Known rows, with every step that occurs:
a, f: [-0.25  0.10  0.53  0.53  0.07  0.61 -0.45  0.74 -0.70 -0.16 -0.14  0.91
 -0.57 -1.55  2.35  0.75 -0.69 -1.45  1.11 -0.31 -1.58 -0.49 -0.96 -0.31]
q, t, r: [ 1.52 -0.42  0.27 -0.04 -1.33  0.32  0.43  0.22 -0.84  0.50  0.88 -2.53
  0.10 -0.52 -1.59 -0.76 -0.52 -1.17  0.09  0.08  1.55  1.40  4.46  0.33]
s, r: [-0.73 -0.94 -0.81  0.55 -0.11 -0.02  0.68  0.99  0.09 -0.13 -0.71 -1.02
 -0.04 -0.32 -1.69 -1.46 -0.31 -0.90 -0.12  2.19 -0.96  0.66  3.91  0.16]
d, a, f: [ 0.17  0.71  2.84  0.76  0.99  0.37 -0.09 -0.45 -1.00 -1.38 -0.64  0.80
 -1.24 -1.33  0.15  1.67 -1.17  0.25  0.70 -0.20 -1.41 -0.48 -0.03  0.09]
a, f, m, r, s: [-0.33 -1.31 -0.27  0.07 -0.29 -0.37 -1.31  0.59  0.88  1.43  0.82  1.22
  0.74  0.45  4.99  0.23 -0.72 -1.79 -0.59 -1.63 -1.52 -1.22 -6.12  0.02]
f, a: [-1.08  0.32  1.14  0.03 -0.48 -1.18  0.39  1.55 -0.23  2.53 -1.15 -0.75
  0.31 -2.28  1.85  0.76 -0.76  0.76  0.17  0.22 -1.04 -0.19  1.73  0.28]
m, r: [ 1.04 -0.67 -0.15  0.00 -0.39 -0.03  0.81  0.17 -0.40 -0.13 -0.40  0.64
  0.83  1.06 -0.59 -0.22 -0.84  0.00 -0.19 -0.59 -1.37  0.51 -0.69  0.39]
q, t: [ 0.98 -0.35  1.96 -0.15 -1.36  1.80 -0.14  0.39 -0.68 -0.31 -1.11 -1.66
 -0.36 -1.74  0.35 -0.66 -0.30 -1.15  0.00  0.04  0.95  0.96  1.08  0.48]
f, m, r, q, t: [-1.00 -1.57 -0.20 -1.59 -0.63  1.00 -1.36 -0.31  0.71 -0.17  0.76  0.06
  0.91  0.95  2.36  0.24  1.28 -1.59 -0.84 -0.91  1.47  0.03 -1.41  0.28]
q, r: [ 1.41 -0.50 -1.23 -0.44  0.06  0.39  0.36  0.78 -0.44 -0.03 -0.75 -0.11
 -0.60 -0.33 -1.63 -1.06 -1.88  0.90  0.07  1.20 -0.67  0.48  2.23  0.00]
f, m, r: [-0.48 -0.60  0.73 -0.47 -0.23 -0.77 -0.70 -0.14  0.21 -0.05 -0.19 -0.25
  1.01  0.39  2.56  0.04 -0.53 -0.50 -0.54 -0.23 -1.08 -0.55 -0.30  0.46]
x, r: [-0.71 -0.14 -0.51  0.65  0.66 -0.36  1.56  0.61 -0.80  0.76 -0.89 -0.29
  0.15  0.75  0.15  0.23  1.74  0.33  0.75 -0.04 -0.84  0.97  2.14  0.36]
s, r, k: [-0.63 -0.21 -1.41  1.39 -0.77 -0.01  0.71  0.55  1.29  0.80 -1.35 -0.21
  0.73  0.66 -1.75 -2.36  0.04 -0.62 -0.85  2.11 -0.24  0.95  1.02 -0.36]
q, t, k: [ 1.19  0.44  1.86 -0.23 -1.26  1.33  0.80 -0.07 -0.04 -0.10 -1.47 -2.48
  0.04 -1.24 -0.46 -0.92  0.01 -0.56  0.96 -0.43  1.60  2.33 -2.04 -0.37]
t, q, r: [-0.57 -0.42 -1.59 -1.28  1.10 -1.40  0.14  0.99  1.08 -0.41 -1.12 -1.42
 -0.78 -0.41 -2.33 -1.01 -1.32  0.83 -0.05  0.86  1.86  0.95  2.42 -0.45]
d, a, f, m, r: [ 0.27  0.46  2.58 -0.11  1.56 -0.26 -0.89 -1.09 -0.54 -1.64  0.52  0.85
 -0.12 -0.25  2.74  2.18 -1.10  0.47 -0.06 -0.98 -0.98 -1.47 -1.32  0.60]
d, a, f, m, r, x: [ 0.64  0.27  1.61  1.34  1.08  0.61 -0.08 -1.06  0.79 -2.18  0.76  1.05
 -0.42  1.34  1.54  2.05  0.85  0.34  0.04  0.17  0.07 -0.59 -2.06  1.10]
a, f, m, r, d: [ 0.45  1.63  0.32 -0.49  0.62 -0.28 -1.19 -0.36  0.07 -0.64  0.99  1.35
  0.35 -0.72  2.56  0.47 -0.42 -0.62  0.33 -0.85 -0.65 -1.77 -2.58 -0.08]
d, a: [-0.05  0.38  3.21  0.54  0.07 -0.20  0.47 -0.84 -0.74 -0.92 -1.43 -0.36
 -0.74 -0.44 -2.04  0.25 -1.18  1.03 -0.31  0.50 -1.44  0.31  1.84  0.31]
a, f, m, r: [-0.22 -0.27  0.35 -0.36  0.66 -0.10 -1.26  0.21 -0.14 -0.44  0.72  1.00
  0.54 -0.57  4.75  1.31 -0.52 -1.23  0.43 -1.08 -1.13 -1.39 -2.29  0.20]
x, r, d: [-0.11  1.67 -0.56  0.45  0.56 -0.54  1.71  0.09 -0.60  0.63 -0.70  0.13
 -0.03  0.43 -2.21 -0.71  1.97  0.96  0.71  0.14 -0.38  0.54  1.88  0.01]
d, a, f, m, r, k: [ 0.38  1.28  1.89  0.80  0.84 -0.32 -0.93 -1.52  0.68 -0.61 -0.15  1.74
  0.70  0.70  2.65  1.30 -0.63  0.70 -0.71 -0.98 -0.23 -1.17 -4.12  0.08]
r, f: [-1.61 -2.19 -1.12  0.19 -1.80  1.01 -0.78  0.10 -0.87  0.05 -0.45 -0.65
 -0.04 -0.64  1.28 -0.01  0.87  0.08 -0.01  0.46 -0.39 -0.62 -0.37 -0.59]
s, r, d: [ 0.04  0.94 -0.86  0.35 -0.10 -0.19  0.77  0.48  0.35 -0.28 -0.53 -0.70
 -0.17 -0.56 -4.01 -2.43 -0.16 -0.30 -0.23  2.34 -0.48  0.27  3.64 -0.06]
a, f, m: [-1.82  0.06  1.51  0.03  0.27 -0.15 -1.94  0.42 -0.14 -0.15  0.04  0.11
 -0.27 -2.22  5.51  0.97 -0.50 -1.85  0.74  0.03 -1.33 -1.57 -0.67 -0.16]

Rows:
[-2.22 -1.13 -2.72 -0.24 -0.62 -1.56  0.27  0.36  0.41  1.39  1.74  0.58
  0.46  2.01 -2.31 -0.37  0.73 -1.31  0.28  0.26 -0.89  0.83  2.84 -0.96]  t, r, q
[-1.08 -1.30  0.01 -0.78 -1.13  1.70 -0.56  0.39  0.19  0.10 -0.16  0.00
 -0.14 -0.14 -0.20 -0.37  1.25 -1.80 -0.18 -0.17  1.00  0.87 -0.22 -0.31]  r, q, t
[-0.37  0.36 -2.15 -0.46  0.44 -1.54  0.12  0.58  2.26  0.56 -1.70 -0.52
 -0.01  0.40 -2.32 -1.97 -1.05  1.16 -0.74  0.81  2.59  1.15 -0.47 -1.04]  t, q, r, k
[ 0.46 -2.26 -1.88 -0.14 -2.28  1.35 -0.49 -0.03 -1.33  0.40  1.59 -2.76
  0.06 -0.53 -0.32 -0.25  0.94 -0.35 -0.05  0.07  2.79  0.36  2.95 -0.19]  q, t, r, f
[ 1.41  2.72  2.94 -0.35  0.49 -0.12 -1.18 -1.47 -0.77 -1.13  1.90 -1.93
 -0.98 -2.10 -0.58  0.71 -0.60 -0.03  0.27 -0.14  2.40 -0.85  3.26  0.25]  q, t, r, d, a, f, m
[ 0.09 -0.51 -0.63  1.16  0.13  0.75 -0.43  0.24  1.17 -1.04  1.10  1.13
  0.11  1.08  3.67  1.17  1.35 -1.33  0.52  0.12 -0.07 -0.53 -3.07  0.73]  a, f, m, r, x
[ 2.95  2.62  1.95  0.18  0.44  0.66  0.33 -1.16 -1.23 -1.22  1.73 -1.06
 -1.24 -1.34 -3.71  0.42 -0.92  0.43  0.65 -0.46  2.18  0.08  3.07  0.18]  q, t, r, d, a, f
[ 2.13  1.39 -1.33 -0.61  0.00  0.20  0.43  0.29 -0.27 -0.18 -0.54  0.31
 -0.86 -0.64 -3.92 -1.96 -1.74  1.49  0.05  1.30 -0.20  0.09  1.92 -0.30]  q, r, d
[-0.77  2.03  1.91  0.23  1.77 -0.40 -0.96 -0.69  0.17 -1.77  0.17 -0.45
 -1.06 -1.91 -0.72  0.05 -0.41  0.22 -0.03  1.99 -0.13 -1.70  3.15  0.12]  s, r, d, a, f, m
[ 0.02 -2.48 -2.36 -0.09 -1.41  0.95 -0.08 -0.07 -0.87 -0.18  0.30  0.28
  0.74  1.10  0.61  0.34  0.73  0.72 -0.32 -0.52 -0.11 -0.56 -1.98 -0.15]  m, r, f
[-0.02  0.52 -1.39  1.28 -1.55 -1.61  0.69 -0.14  0.73  2.00  0.35 -0.37
  1.10  1.35 -1.91 -1.53 -0.45 -0.43 -0.35  0.43 -0.21  1.04  1.16 -0.76]  t, r, k
[-0.18 -0.77 -0.16  0.95 -0.71  0.15  0.13 -0.14  1.44 -0.64  0.22 -0.10
  0.54  1.94  1.44 -0.11  1.37 -0.58 -0.42  0.92 -0.02  0.27 -1.16  0.97]  f, m, r, x
[ 2.58  2.29  1.55  0.25  1.33  0.30  0.73 -1.19 -0.76 -1.81  0.35  2.04
 -0.53  0.20 -2.76  1.09 -1.20  1.46  0.23 -1.22 -0.78 -0.78 -1.98  0.17]  m, r, d, a, f
[-1.01 -0.25 -1.54 -0.53  0.32  1.04  1.86  0.09  0.40  0.86 -0.35 -0.72
  0.43  1.75 -0.88 -0.01  4.05 -0.18  1.48 -1.05  2.40  2.94 -2.06 -0.74]  x, r, q, t, k
[-0.61  2.68  3.67  0.06  1.08 -0.50 -1.48 -1.31 -0.28 -1.43 -0.08  0.30
 -1.20 -2.23  1.07  0.98 -0.81  0.41  0.30  0.18 -0.71 -1.95 -0.05 -0.21]  r, d, a, f, m
[-0.50 -1.90 -2.28 -0.47 -1.01 -0.10  0.20  1.05 -0.71  2.09  0.26 -0.10
  1.10 -0.65  2.37  1.58  0.66  2.12 -0.37 -0.75  0.37 -1.06 -1.24  0.15]  m, r, f, a
[-2.80 -1.08 -2.40 -0.06  0.85 -0.42  1.15  0.57  0.09  1.12 -0.02  1.42
  0.27  2.28 -0.39  0.50  3.40 -0.28  0.61 -0.32 -0.77  0.94  0.92 -0.39]  x, r, q
[-0.83 -1.12 -1.18  0.99 -0.41 -0.64  1.50  0.94  0.17  2.66 -0.78 -0.01
  0.35  1.68  0.28 -0.93  1.57 -0.12 -0.20 -0.65 -1.27  1.10 -1.63  0.22]  x, r, s
[-2.62 -1.45 -1.19 -1.17 -0.06 -0.84 -1.06 -0.19  1.07  0.30  0.75  1.37
  1.16  1.94  2.01  0.37  1.07 -1.15 -0.67 -0.49 -1.10 -0.55 -1.62 -0.30]  f, m, r, q
[ 2.32  1.98  1.98  0.04  0.43 -0.36  1.29 -1.52 -0.42 -1.35 -0.45  0.87
 -0.06  0.95 -5.07 -0.23 -1.15  2.28 -0.67 -0.43 -0.73  0.03 -0.13  0.38]  m, r, d, a
[-0.60 -1.51 -2.31 -0.90  0.20 -1.67  0.00  1.33  1.96  1.39 -1.06 -1.19
 -0.59  0.43 -2.12 -2.15 -1.57  0.38 -0.99  0.22  1.50  1.07 -1.46 -0.67]  t, q, r, s
[ 1.16  0.14 -0.90  0.80 -1.14 -0.12  0.71 -0.28  0.81  0.87 -0.91  1.42
  1.43  1.98 -0.60 -1.07 -0.38  0.21 -0.90 -0.65 -0.58  0.79 -3.62 -0.16]  m, r, k
[-0.17 -0.55  1.60 -1.21  1.25  1.52 -1.53 -1.19  0.06 -1.72  1.34  1.32
 -0.16  0.31  2.51  2.33  0.81 -0.68 -0.40 -1.57  1.61 -0.85 -2.35  0.36]  d, a, f, m, r, q, t
[ 2.22  1.57  0.16 -0.22 -1.51  0.14  0.58 -0.25 -0.62  0.38  1.14 -2.18
 -0.07 -0.74 -3.88 -1.64 -0.34 -0.57  0.11  0.23  2.03  0.96  3.85  0.07]  q, t, r, d
[-2.32 -1.33 -2.57  0.20 -0.07 -0.49  0.96  1.48 -1.20  2.94 -0.21 -0.94
  0.49 -0.86  3.15  1.96  3.27  2.49  0.58 -0.22  0.85 -0.63  1.70  0.28]  x, r, f, a
[ 1.31 -1.55 -1.94 -0.06 -0.92  0.10  0.20  1.12  0.51  1.87 -0.69  0.10
 -0.40  0.63 -1.47 -2.22 -2.19  0.52 -0.86  0.52 -1.04  0.71 -1.53 -0.18]  q, r, s
[-1.87 -0.40  0.58 -0.81  1.74 -0.30 -1.29 -1.13  0.40 -1.27  1.32  2.57
  0.04  1.29  2.19  2.45  0.47 -0.21 -0.17 -1.13 -0.85 -1.44 -2.53 -0.16]  d, a, f, m, r, q
[ 2.88  2.41  0.47 -0.25  1.79  0.66  0.24 -0.66 -0.89 -1.70  0.02  1.37
 -1.96 -1.31 -3.68  0.10 -2.19  2.51  0.58  0.64 -0.02 -0.72  0.93 -0.22]  q, r, d, a, f
